Each row was made from one path, in order. Every step used is in the known rows, and no mark comes twice. Write each row's path.
In the rows, zero is written as 128.
Known rows
C U T A: [130 165 131 108  86  69 111  77 147 100 148 111 139 147 114 146 100  97
  16 133 158 141 157 109]
Q T U C V: [ 84 126 130 104 125  95  79 146  95 142 168 116 165 119 150 167 122  44
 169  74 156 158 141 119]
V C U: [ 96 149 122 120 103 113 110 134 116  80 157 116 125 127  56 177 160 107
 113 164 149 131 157 106]
Z U: [ 90 146 124 108 119 132 173 104 128  97 126 117  83  82 112 155 130  98
 176 143 156 166 144 145]
C V: [ 73 129 121 115  98 131 109 115 135  80 162 122  99  60 105 165 138 103
  73 165 173 189 154 101]
T A Z U: [106 114 136 153 111 117 186 147 103 104 121 160 165 114 137 160  92 155
 136 178 162 131 158 120]
U C V: [ 86 133 114 118 119 133 120 133 126  81 167 147 140  59 161 174 147  52
  93 150 157 188 143  73]
A T: [ 80  93 123 160  90 173 137  84 146  94 142 112 117  96 161 178 106  75
  85 181 125 175 158 102]
T A Z: [107  92 133 150  97 117 151 143  99 101 136 159 183 132 144 164  79 158
  96 196 150 127 165 110]
V C: [ 92 123 120 104 110 133 120 162 130  74 147 126 139 107  81 169 146 114
 173 173 137 140 161 120]
V C U T A Z: [124 150 130 139 102  75 124 170 123  91 138 141 170 135  83 172 133 108
 108 152 151 117 160 101]
Q C U: [ 96 163 135 124 100 113 132 108 107  79 154 114  93 100  67 165 141 122
 102 139 122 139 147  88]
T A D: [101 105 129 126  93 157 132  90 143  95 138 116 238 137 122 146  88 155
 103 178 152 139 164  82]
Z U T Q: [111 170 128  94 117  95 142 111 156 131 124 125  93  72 138 150 121  38
 182  91 149 136 142 161]
A T Q C U Z: [ 99 141 139 175  98 164 126  79 111 132 144 127 123  94 131 176 124  80
  86 152 121 111 148 100]
C Q: [ 95 120 114 104 109 136  97 141 104 101 160 133 101  85  78 158 141 101
  83 153 129  85 159 120]
V C Q T A Z: [100 105 150 126 122 110 115 231  80 117 146 155 182 119  49 176 146 142
 154 153 134  58 167 117]
Q C: [ 86 138 131 112 109 135 144 135 119  69 144 125 105  81  91 162 126 127
 162 150 109 149 154 101]
C Q T: [ 92 108 145  86 112 117  85 151  83 132 166 121 112 113  73 162 131 109
  95 123 128  73 160 135]
Z U T: [110 162 123  95 119  99 163 115 158 102 120 115  87  78 130 145 118  67
 179 105 150 170 142 150]
Z U C: [ 96 153 118 109 135 133 177 119 123  97 134 139 109  71 154 163 140  56
 183 129 148 169 134 119]
A D: [ 85 102 109 130  95 174 107  82 127  94 144 105 182 108 114 165 116 108
 142 157 138 153 151  79]
U T: [118 135 117  83  98  93 111 111 157  90 143 114 112 107 149 148  97  67
 116 123 133 164 155 132]
Z U C Q: [103 160 118 112 141 134 164 146 110 106 138 146 105  55 119 160 156  53
 162 120 143 120 135 117]
Z U C Q T A: [108 154 145 101 143 116 171 154 105 130 135 146 149  87 120 155 137  81
 154 111 148 107 143 121]

Write each row's path
[118 160 116 126 109 126 116 128  89  87 148 121 130 145  56 158 153 148
 121 173 155 126 155 121]  V C U Z
[123 163 130 111 104  79 115 143 147  86 145 120 166 138  73 158 136 104
  99 146 151 127 162 107]  V C U T A
[117 141  81 129 116 134  94 106  80 124 146 117 139 143 130 130 106 115
 187 126 153 144 142 149]  T U Z
[129 127 125 105  95 111 121 106 174 100 127 114 215 130 142 136  80 104
 108 131 139 150 160  94]  U T A D
[121 179 144 116 102  83 137 118 137  83 142 118 132 112  80 146 115 119
  84 120 123 135 154  85]  Q C U T A
[ 78 150 139 115 102 127  99 133 125 116 162 142 112  43  99 173 144  73
 133 129 134 117 154 105]  T Q C V
[100 133  82 123 123 118  91 127 111 113 161 132 165 110 174 158 124  18
 185  98 141 155 135 108]  T U C
[121 165 134  97 118  95 179 116 167 103 111 120 130  97 131 135  99  97
 156 118 158 162 148 146]  Z U T A
[ 89 112  94 172 111 159 117 108 136 116 149 122 162  96 197 174 122   5
 146 128 127 172 140  86]  A T U C
[112 177 134 114 103  87 128 116 129  79 146 111  95  97  77 157 132  96
 103 114 118 145 146  91]  Q C U T
[123 164 113 125  95 123 113  58  70 101 154 113  98 160  94 146 119 151
  44 169 164 140 150 125]  C U Z
[102 122 135  92 130 120  98 159  85 121 170 148 147 100 136 171 138  54
 110 117 122  95 147  99]  U C Q T
[121 163 142 146 101  76 147 146 112  88 137 141 138 109  86 160 115 124
  98 129 123 123 151  80]  Q C U T A Z
[ 95 103 169  82 100 104 119 115 109 129 153 115 182 167 126 153  77 148
 101 143 149 133 166 143]  Q T A
[121 159 130 112 118 115 172 109 169 109 106 113 166  95 125 137 104  98
 172 115 157 160 147 121]  Z U T A D
[110 183 135  96 124  96 157 130 153 123 119 127  90  55 121 153 128  47
 205  83 132 129 138 146]  Z U T Q C
[102 114  93 182 105 173 121  91 111 125 136 113 144 122 159 154 105  79
 146 147 136 165 145 123]  A T U Z
[ 90 114 121 161 116 121 175 154  77 106 123 158  94  81 131 182 119 108
 187 160 151 145 144 127]  A Z U
[107 132 125 149 115  91 152 159 101 133 121 165 105  73 152 179 114  60
 190 117 146 119 140 139]  A Z U T Q
[106 139  82 124 128 121  79 155 100 123 165 139 156  92 147 155 143  19
 167  92 135 107 137 104]  T U C Q
[115 168 127 106 102  82  87 139 139 110 153 121 134 118  81 174 152  58
 118 123 146 105 155 119]  V C U T Q
[107 112 139 111 127 136 109 154  95 126 158 147 222 112 132 166 128  81
 105 121 128  84 148  70]  U C Q T A D
[ 98 117 135 156 138 110 163 194  50 128 134 178 119  78 139 190 137  77
 187 123 140 103 139 111]  A Z U C Q T
[103 124 134 165 119 115 186 165 106 103 127 176 185  80 151 170 113 124
 122 170 173 149 151  90]  T A Z U C V
